What can hang from each mark:
Z53: Z59 Z556 Z736 Z943
Z943: Z53 Z577
Z59: Z771
Z827: Z736
Z577: Z943
Z229: Z577
Z736: Z53
Z771: Z59
Z556: Z53

In the rows, zero is written as 128.
Known rows, with every way that one mark hangs from another:
Z556(Z53(Z736)): [170 146 152  77 201 169  86 126 122 120 131 118 181 125 110 111 120 117]
Z771(Z59): [156  92 165  99 169 141  60 128 118  89 129 123 193  72 122  99 109 124]
Z577(Z943(Z53(Z556 Z736))): [138 165 134 149 108 170 119 108 135 115 126 108 149 132  84 129 144 144]
Z556(Z53(Z59(Z771) Z736 Z943(Z577))): [160 152 119  89 145 168 141 111 127 129 171  84 164 123  87 168 178 129]
Z53(Z59(Z771) Z556 Z736 Z943(Z577)): [141 127 118  95  72 177 179 110 119 141 206  75 133 115  47 174 186 153]
Z577(Z943(Z53(Z59))): [137 185 125 161 138 140  95 113 144 104 109 113 170 105 115 137 134 152]
Z943(Z53(Z556)): [155 138 118 103 127 159  91 114 148 125 148 125 149 105 107 121 148 144]
Z229(Z577(Z943(Z53(Z59)))): [150 187 124 129 117 155  97 112 144 115 112 102 191 102 134 125 117 134]
Z943(Z53(Z556 Z736) Z577): [151 143 106  96  94 187 129 116 149 133 187 122 156 134  95 142 159 134]
Z736(Z53(Z59 Z556 Z943(Z577))): [168 136 123  87 115 155 111 114 133  82 155  73 161 121 108 136 201 149]
Z577(Z943(Z53(Z59 Z736))): [130 182 131 155 134 161 115 100 141 110 117 116 167 126  89 140 114 143]
Z556(Z53): [178 150 143  84 205 146  62 141 127 115 122 115 182 103 137 110 141 126]
Z827(Z736(Z53(Z59))): [143 169 151  86 205  92  88 117 111  78 113 111 196 130 117  99 117 151]
Z736(Z53(Z556 Z943)): [170 105 145  86 147 150  84 130 126  73 129  83 156 122 112 111 196 144]
Z577(Z943(Z53(Z59 Z556))): [140 188 124 156 104 152 113  95 141 116 119 100 149 108  96 137 143 157]
Z556(Z53(Z736 Z943)): [170 116 166  86 193 167  93 135 119 115 139 100 173 138  92 128 156 115]
Z556(Z53(Z59)): [173 172 140  86 197 148  78 112 129 121 124 108 181  98 121 121 120 130]
Z229(Z577(Z943(Z53(Z59 Z556 Z736)))): [146 189 130 120  82 184 131  85 138 129 130  93 171 122  94 127 109 130]

Rows:
[122 187 108 157 120 156 133  93 142 115 122 112 155 112  89 153 130 152]	Z577(Z943(Z53(Z59(Z771) Z736)))
[143 161 101 103 125 176 124 104 155 128 178 130 176 128  99 152 125 134]	Z943(Z53(Z59 Z736) Z577)
[169 146 145  87 161 173 120 118 125 123 166  89 179 138  87 153 161 118]	Z556(Z53(Z59 Z736 Z943(Z577)))
[151 120 148  92  90 181 155 119 115 135 201  78 148 133  47 157 167 141]	Z53(Z59 Z556 Z736 Z943(Z577))
[147 118 149  99 134 166 133 141 119 122 189  93 174 131  70 157 155 134]	Z53(Z59 Z736 Z943(Z577))
[133 149 123  92 150 160 134 109 121 132 157 116 157  94  77 140 103 151]	Z53(Z59(Z771) Z736)
[161 125 139 101  96 156 129 135 122 128 190  75 152 107  77 155 191 151]	Z53(Z59 Z556 Z943(Z577))
[150 132 109 103  78 151 153 127 124 135 196  71 135  90  78 172 211 162]	Z53(Z59(Z771) Z556 Z943(Z577))
[146 133 126  98 123 181 114 100 142 131 158 128 147 128  80 125 126 136]	Z943(Z53(Z556 Z736))
[157 121 140 106 140 141 107 157 126 116 178  90 177 105 101 155 179 145]	Z53(Z59 Z943(Z577))
[166 157 127  78 146 155  93  92 131  84 122  96 161 105 113 107 138 151]	Z736(Z53(Z59 Z556))
[133 168  75 105 108 171 144  98 155 134 183 126 162 113  98 168 143 144]	Z943(Z53(Z59(Z771) Z736) Z577)
[167 137 162  87 184 168 107 107 120 122 141  93 171 134  76 139 133 118]	Z556(Z53(Z59 Z736 Z943))
[143 141 164  94 198  89  95 125 109  73 120  93 190 142 101 114 151 149]	Z827(Z736(Z53(Z59 Z943)))
[145 157 112  93 112 150 130 104 122 138 159  97 134  71  86 138 142 167]	Z53(Z59(Z771) Z556)
